Every row comes from one small tree of marks. The marks that hang from a mark follow it in brackets, in the order of their numbers. Every link used is in the known rows. Which tree was each row made from?
Known rows
z705(z869(z238(z648) z594(z839))): [  58,  418,  -60, -150, -207,   59, -254,   97,  202,  -63,  346,   90,
  342, -402,  195,   20,  203, -183,  -33,  214, -286,   62, -230]
z238(z648(z594 z839 z869(z705))): [ -14,  429,  304, -369, -176,   20,  -82,   74, -581,  351, -330,   38,
 -175, -307, -114, -112,  -78,   24,  207,  -37,  156, -119,  639]
z705(z869(z238(z839) z594)): [  75,  -83,  -92, -130,   47,   11, -297,  -19,  326, -180,  263,    5,
  253, -116,  339, -234,  134, -294,  -25,  223, -127,  139, -133]
z839(z594): [ 126, -384,  176,   62,  -27,   26,  295, -272,   27,   52, -227,  131,
  263,  514, -466, -351,   29,  -32, -324, -152, -119, -106,  118]
z705(z869): [ 507,  221, -143,   47,   -5,  -27,   -4, -187,  104, -209, -227,  103,
  232,  385, -180, -526,  223, -282, -475,  259,   10,  -59, -169]
z869(z238 z648(z839) z705): [-119,  169, -297,  -77,  302,  287,   42,  -57,   38, -266,  -24, -102,
 -368,   78,  -73,  294, -370,  339,  319,  -52,  310,   68, -159]
z705(z869(z238 z594)): [ 279,   28, -280,   56,   36,  -69, -280, -113,  185, -150,  212,  313,
   54,  -12,  175,  -49,  -26, -419, -415,  357,  -10,   94, -224]
z869(z648): [ 234, -101,   53,  388,  -18,   74,  333,  -75,   90, -366, -387,  -98,
 -133,  362, -404, -102,   14,  139, -225,  -40,   25, -106, -171]
z648(z839): [ 252,   20,  142,  -30,  107,  150,  -17, -451,   46,  -98, -371,   -1,
  124,  286, -467, -528,   57,  -14,   62,   97,   56,  203,  127]
z869(z594 z648): [ 169, -268,  209,  588, -147,  -70,  328,   92,  374, -177, -190,   -9,
  -97,  113, -271,  255,  -41,   55, -313,  -38,  -93,  -58, -227]
z594(z839(z869(z238 z648))): [-265,   45, -273,  171, -143,  132,  119,  -38,  -73, -101,  109, -392,
  -80,  182, -185,  115,  102,  241,  116, -165,   88,  228, -261]
z238(z839): [ 159, -277,  233,   40,  252,   -5,  109, -218,   60, -206, -308, -218,
  211,  385, -142, -603,  320,  106,  134,  -81, -112,  -27,  -17]
z869(z594(z839)): [  41, -270,  110,  330, -131, -267,   12,  -93,  -44,  189,  -12,   25,
  298,  -29, -378, -157,  263,  -26,  -67,  120, -253,  178, -391]
z648(z869(z238 z594 z705)): [ -81,    6, -396,  210,  146, -366, -270,  142, -410,  152,  235,  273,
 -377, -172,  179,  234, -273, -131,  -95,  122,   90,   81, -145]
z648(z839(z869(z238 z594 z705))): [-257,   72, -222,  -98,   80,   58,  -49,   -2,  215,  266,  409, -100,
  -40,   62,  339,  506,   -9,  118,  273, -179,  272,  219,  -37]
z705(z869(z594)): [ 399,   44,   12,  218, -221, -132,  -23,  -34,  326,   -4,  -40,  173,
  255,  149,  -21, -188,  217, -388, -515,  271, -120,   16, -221]
z238(z648(z594 z839 z869)): [ 143,  299,  476, -263, -376,   40, -122, -240, -527,  206, -492,   75,
   -8, -339, -372, -493,  -65, -200,   43,  127,   -6,   93,  825]
z648(z594 z869): [ 149, -190,  144,  142, -266, -366, -168, -318, -727,  222, -470,  202,
 -226,   24, -410, -536,  -23, -315, -386,  261,  172,   42,  474]
z705(z869(z238 z594(z839))): [  41,   92, -351,   -2, -157,  -95, -407, -107,   42,   83,  329,  127,
  210, -190,  -29, -131,   93, -333, -188,  369, -132,  312, -391]
z648(z594 z839): [ 169, -182,  341, -178, -106,   88, -124, -483, -289,  172, -482,   76,
   68,   53, -453, -493,   74, -202,  -45,  111,  280,  158,  449]

Which tree is each row?
[  74,  276,  132,  236,  -99, -300,  150,  461,  -78,  203,  -12,   96,
 -102, -178,  232,  294,    6,   75, -129, -113, -198, -235,   28]
z238(z648(z869(z594 z705)))
[-109, -125,  -68, -357, -116,  427,  114,   40,  448, -329,   87, -197,
  129,  132,  -42, -118, -116,  -38,  -38,  -89, -116,   30,   72]
z705(z869(z238(z839(z594)) z648))
[-136,   79,   54, -208,  -66,    7,   24, -102, -274,  483, -121,   85,
  -27,  112, -459, -241, -309,    3,   83, -119,  -25,  250,  342]
z648(z839(z594) z869(z705))
[  56, -115,   10,  514,   34, -131,  410,  405,  305,    1,  -45,  -30,
 -209,   65,   47,  610,  -78,  237, -189, -194,   50, -264, -413]
z869(z594 z648 z705)
[-107,  345,   81,  142, -209, -304,   50,  475, -268,  394,  142,  -10,
   28, -441,   -4,  266,  118,  166,  131,  -55, -368,  -41, -179]
z238(z648(z869(z594(z839) z705)))
[-295,   41, -175, -477,   28,  109, -116, -260, -319,  347,   87, -108,
 -154,  109,  263,  160,   15,   63,  187, -140,  632,   62,  331]
z648(z594 z839(z869(z238 z705)))
[-349,  -57,   88, -559,  288,  319,  220,  229,  131, -130,  266, -151,
  180,   85,  429,  160,   50,  406,  461, -510, -110, -416,   86]
z869(z238(z648 z839(z594)) z705)
[-234, -283, -102,  -46,  429,  -98,  -84,  118,  106,  -17,  324,  -77,
  -30,  -38,  508,  269,   39,  127,  296, -134,   47,  -80, -252]
z869(z238(z839) z594 z705)
[  40,  -16,  -99,  383,    8, -505,    2,  260, -242,  343,   21,  167,
 -180,  -35,  -61,  129, -115,  -55, -234,   58,  -28,   18, -118]
z648(z869(z594 z705))
[ 146,  143,    8,  315, -484,  -15,   86,  261,  388,   43,   39, -129,
  215, -160, -331,   94,  172,  -91, -336,  181, -236,  146, -470]
z705(z869(z594(z839) z648))
[-100,  248,   32, -188,  231,  173,  -95,  112,  182,  -41,  223,  102,
  -10, -289,  404,  462, -185,  179,  369,  -81,  -38, -127,   44]
z869(z238(z648(z839)) z594 z705)
[ -25,  149, -536,   65,  305, -227, -259,  -14, -627,    8,   42,  179,
 -375,   74,   46, -130, -282,  -25,  -49,   82,  218,  -20,  -57]
z648(z869(z238 z705))
[ 129,  359,  -65, -537,  140,  342, -111,  -15,  282, -477,  101, -130,
  328,    3,  371, -421,  205,  -44,  181,   54, -111, -192,  101]
z705(z869(z238(z648 z839)))
[ -67, -123,  318, -150,  183,  106,   18,   66,  324, -294,  161,  -79,
  188, -208,  378,   46,  135,   65,  361, -101, -311, -150,   84]
z869(z238(z648 z839) z594)
[ -50,   75,  207, -478,   44,  465,   23, -348,  112, -204,    0,  125,
  154,   17, -218, -140, -204,   90,  261, -191, -103,    3,  487]
z869(z238(z648(z839(z594))))
[-126, -286,  352,  357, -288,   44,  488,  287,  625,   15,    6, -514,
  139,  205,   91,  283,  339,  227,   71, -312, -181,   77,  -16]
z238(z839(z869(z594 z648)))
[-169,  123, -276,  -31,  143, -143, -369,  -87, -269,  273,  199,  196,
 -325, -322,   48,  198, -427,  -85,  163,  196,   80,  399,   89]
z648(z839 z869(z238 z594 z705))
[-133, -146, -249,  -25,  154,    7,   26,  105, -387, -107, -111,   20,
 -472,   33,  202,  414, -279,  137,  -54,  -78,  552, -330,  -19]
z869(z238 z648(z594) z705)
[-140, -127, -283,  375,  207,  -69,  129,  305,  148, -180,  169,   39,
 -384,   13,  256,  766, -299,  262,  -46, -113,  183, -205, -411]
z869(z238 z594 z648 z705)
[ 169,  -30,  199,  238, -234, -118, -190, -267, -125,  298, -230,  121,
  -33, -209, -475, -277, -159, -267,  -62,  302, -180,  477,  291]
z648(z839 z869(z594))
[ -33,  -55,   -8, -298, -156,  206, -131,  -31,   18, -325, -113, -170,
  -83,  -98,  137, -226,  -16, -193,  -65,  163,  268,   -3,  238]
z705(z869(z238(z839) z648(z594)))
[-282,  151, -122,  -17,  191,  -65,  -78,  334,  -42,   69,  400,   13,
   77, -318,  354,  462,   92,  246,  328, -117, -158, -218, -416]
z869(z238(z648) z594(z839) z705)
[-101, -452,   73,   88,  260,  -50, -123, -149,  144, -175,  183,   27,
  101,  -37,  182, -121,   43,  -50,  221,   22, -123,  109,  -54]
z869(z238(z839) z594)
[  48,  -31,  166, -230,   41,   69, -121, -205, -408, -272, -182,  200,
  -85,  -61,  124, -122,   24, -113,  -61,   12,  178, -411,  379]
z869(z238(z648(z594)))
[-439, -214,  164, -171, -171,  233,  759,  446,  496,  173,   72, -593,
   98,  546,   77,  376,  227,  521,  161, -705,   34, -202,  -22]
z238(z839(z594 z869(z648 z705)))
